Each row was made from one small tree. Brackets hold a mark, then the marks that hang from it, in alphabetical order. Every link used is in the known rows. Write each row's tree.
Known rows
(notir gova toferop): [ 1.493 -1.490 -1.613  5.446  0.553 -1.503  1.046  0.673 -2.070  0.339
 -1.859  0.730  2.801  3.182  4.874  3.178 -0.619 -4.746 -0.486 -3.880]
(toferop (notir gobit (gova lozom) koza zaras)): [-1.637 -0.781 -1.248  7.677  0.767 -1.217  1.289  0.125 -1.088  1.185
 -0.312  2.454  1.898  8.063  4.613  3.242 -0.579 -4.410 -0.747 -3.546]
(lozom (toferop (notir zaras))): [ 4.535 -1.121 -3.324  4.601  0.082 -2.111  1.221 -0.726 -1.226  0.518
 -0.871  1.897  3.196  2.254  1.667  2.327 -0.824 -6.497 -1.318 -4.395]
(fimot (notir gova koza toferop zaras zovos)): [-2.318 -3.362 -3.941  7.710  0.857  0.866  0.536  1.187 -1.629  0.213
 -1.224  1.679  2.043  5.227  3.578  2.862 -1.268 -5.959  0.286 -5.105]
(fimot (notir gobit gova koza zaras)): [-0.815 -1.938 -2.304  7.504  0.769  0.053  1.305 -0.211 -1.712  0.655
 -1.708  2.056  2.203  5.547  3.940  3.076 -1.146 -5.434  0.143 -4.712]
(toferop (notir (gova lozom) zaras)): [ 2.526 -0.958 -2.305  4.947  0.418 -1.570  1.437 -1.465 -1.156  0.994
 -1.014  1.840  2.116  6.065  3.955  2.850  0.037 -4.859 -1.258 -3.874]
(vekof (notir gova)): [ 2.639 -1.491 -0.821  5.586  0.275 -1.373  0.388 -2.827 -2.067  0.679
 -2.297  0.602  2.113  2.594  2.393  2.846 -0.780 -5.422 -1.913 -5.083]
(notir gobit (gova lozom) koza toferop): [-4.580 -1.096 -0.534  8.038  1.491 -1.006  1.121  2.891 -1.531  0.803
 -1.092  1.409  2.429  7.394  6.804  3.549 -0.846 -3.595  0.042 -3.231]
(bokid (notir toferop)): [ 1.385 -1.254 -0.018  6.469  0.197 -1.985  1.859  1.019 -1.168 -0.837
 -1.691  0.885  3.546  2.258  4.879  2.718 -0.649 -4.970 -0.871 -5.015]
(bokid (notir gobit (gova lozom) koza zaras zovos)): [-5.370 -1.781 -2.208  9.150  0.943  0.582  1.975  1.281 -0.935  0.114
 -1.542  2.891  1.143  8.484  5.220  3.169 -0.855 -5.861 -0.688 -4.352]
(notir koza toferop zovos): [-2.343 -2.364 -0.085  6.076  0.700 -0.047  0.481  2.885 -2.378 -0.354
 -0.483  1.202  2.697  3.596  2.776  2.781 -1.461 -4.768 -0.729 -4.736]
(notir gobit gova): [ 0.735 -0.906 -1.166  5.266  0.483 -1.082  1.397 -0.248 -2.223  0.622
 -2.302  1.242  2.405  4.267  4.478  3.134 -0.937 -4.964 -0.780 -3.527]
(toferop (notir gobit gova koza zaras zovos)): [-1.763 -1.909 -2.170  7.519  0.117 -0.061  0.750  0.175 -1.703  0.813
 -0.378  2.627  1.513  6.711  2.299  3.126 -1.251 -5.898 -0.879 -3.679]
(vekof (notir gobit gova koza toferop zaras zovos)): [-4.418 -1.607 -3.627  9.179  0.633 -0.143  0.166  1.254 -1.851  0.759
 -0.558  1.791  1.371  6.055  2.695  3.683 -0.971 -6.373 -0.223 -4.637]
(bokid (notir gova)): [ 2.271 -1.798 -0.343  6.550  0.165 -1.114  1.873 -1.574 -1.415 -0.240
 -2.742  1.366  2.433  3.324  4.774  2.601 -0.781 -5.536 -1.540 -4.615]
(gova notir): [ 2.708 -0.652  0.379  3.626  0.553 -1.338  1.773 -1.390 -1.482  0.330
 -1.274  0.898  2.262  2.625  3.770  2.345 -0.832 -5.191 -1.487 -5.302]
(zavaf notir): [ 2.613 -1.609 -0.681  2.153  0.307 -1.275  1.456 -0.868 -2.462 -0.419
 -1.251  0.680  2.647  2.870  3.638  2.579 -0.745 -4.401 -1.744 -4.870]
(gova lozom): [ 1.281 -0.805  0.125  3.219  0.935 -1.269  1.609  0.473 -1.930  0.160
 -1.553  0.966  2.921  3.846  4.141  2.544 -0.439 -4.004 -1.550 -4.619]

Write each row's tree
[-2.300 -1.188 -5.129  6.145  0.508 -0.382  1.287  2.159 -1.964  0.473
 -1.297  1.755  1.945  5.343  4.209  3.630 -0.667 -6.448  0.299 -3.650] | (notir gobit gova toferop zaras zovos)
[-3.194 -1.559 -3.319  5.835  1.697  0.380  1.447  1.095 -0.701  0.598
 -0.234  2.411  1.255  6.111  3.291  2.329 -1.216 -6.765 -0.911 -5.170] | (gova (lozom toferop) (notir koza zaras zovos))
[-4.073 -2.194 -1.418  7.601  1.139 -0.757  0.849  1.798 -0.830  0.417
 -0.390  1.966  2.408  6.777  3.093  2.310 -1.985 -5.190 -1.618 -3.684] | (gova (lozom (toferop (notir gobit koza zovos))))
[-4.250 -1.970 -3.142  7.058  1.327  0.492  0.774  2.772 -1.738  0.536
 -0.475  2.077  1.617  7.172  4.745  3.400 -0.567 -5.182 -0.088 -4.109] | (notir (gova lozom) koza toferop zaras zovos)
[-2.222  0.002 -3.625  6.024  1.188 -1.463  1.805  2.303 -1.367  0.947
 -1.248  1.623  2.337  6.654  6.507  3.794  0.087 -4.993  0.440 -3.429] | (notir gobit (gova lozom) toferop zaras)
[-0.351 -0.430 -0.840  5.696  0.516 -0.692  1.484  1.416 -2.299  0.212
 -0.817  2.305  2.571  4.239  2.833  3.309 -0.796 -5.181 -0.257 -4.452] | (notir gobit koza zaras)
[-1.428 -0.098 -2.215  5.198  1.684 -1.726  2.313  0.656 -0.438  0.812
 -1.262  1.317  2.295  5.458  5.649  2.397 -1.080 -5.617 -1.018 -4.396] | (gova (lozom toferop) (notir gobit))
[-3.632 -1.659 -3.523  7.530  1.040 -0.572  1.055  2.078 -0.820  0.591
  0.047  2.717  2.125  7.056  2.692  2.611 -1.434 -6.133 -1.065 -3.907] | (gova (lozom (toferop (notir gobit koza zaras zovos))))
[-0.795 -1.294 -1.348  4.605  0.674 -0.663  1.401  0.904 -1.382 -0.021
 -0.714  0.692  1.975  3.673  3.932  2.522 -1.100 -5.698 -0.885 -5.200] | (gova (notir toferop zovos))
[ 0.987 -1.514 -1.128  3.884  0.505 -0.522  1.218  0.219 -2.500 -0.028
 -0.177  1.817  2.172  4.028  2.969  2.950 -0.512 -4.919 -1.037 -5.013] | (zavaf (notir koza zaras))
[ 1.871 -1.018 -0.689  6.072 -0.086 -2.067  1.211 -1.337 -1.535  0.802
 -1.540  1.275  2.480  4.699  3.747  2.824 -1.049 -4.730 -1.392 -3.396] | (toferop (notir gobit gova))
[-1.426 -2.093 -1.616  6.976  1.690 -0.438  0.898  0.862 -1.492  0.895
 -1.845  1.760  2.304  5.613  4.883  2.633 -1.355 -4.920 -1.009 -3.680] | (notir (gova (lozom toferop)) koza)
[-5.252 -2.945 -5.572  8.091  1.828  1.132  1.053  1.385 -0.832  0.709
 -1.772  2.546  1.665  7.834  4.389  2.609 -1.779 -6.595 -0.019 -4.363] | (fimot (notir gobit (gova (lozom toferop)) koza zaras zovos))
[-5.596 -2.276 -5.667  6.744  1.705  0.702  1.205  1.828 -1.522  0.614
 -0.767  2.602  1.004  8.634  4.895  3.115 -1.336 -6.338 -0.539 -3.595] | (zavaf (notir gobit (gova (lozom toferop)) koza zaras zovos))
[-4.129 -0.457 -2.563  7.839  1.420 -0.892  1.402  3.040 -1.503  0.965
 -0.655  2.113  2.174  7.579  6.168  3.852 -0.252 -4.525  0.610 -3.465] | (notir gobit (gova lozom) koza toferop zaras)
[-5.030 -1.507 -2.663  6.702  1.200  0.769  1.239  1.670 -1.934  0.819
 -0.978  2.632  1.178  8.174  4.393  3.322 -0.908 -5.483 -0.389 -3.825] | (notir gobit (gova lozom) koza zaras zovos)
[-3.068 -1.174 -4.309  6.442  0.859 -0.235  0.959 -0.801 -1.523  0.963
 -1.635  1.674  1.033  6.896  3.432  3.249 -0.450 -6.356 -1.328 -4.665] | (vekof (notir gobit (gova lozom) zaras zovos))
[-1.341 -2.457 -0.431  7.680  0.884 -0.089  0.987 -0.126 -1.770  0.410
 -2.176  1.411  2.473  5.250  4.363  2.653 -1.711 -4.590 -0.445 -4.505] | (fimot (notir gobit gova koza))
[-5.002 -0.986 -3.576  6.836  1.792  0.185  1.783  1.872 -0.607  0.818
 -0.268  2.584  1.214  7.394  4.062  2.718 -1.389 -6.848 -0.529 -4.669] | (gova (lozom toferop) (notir gobit koza zaras zovos))
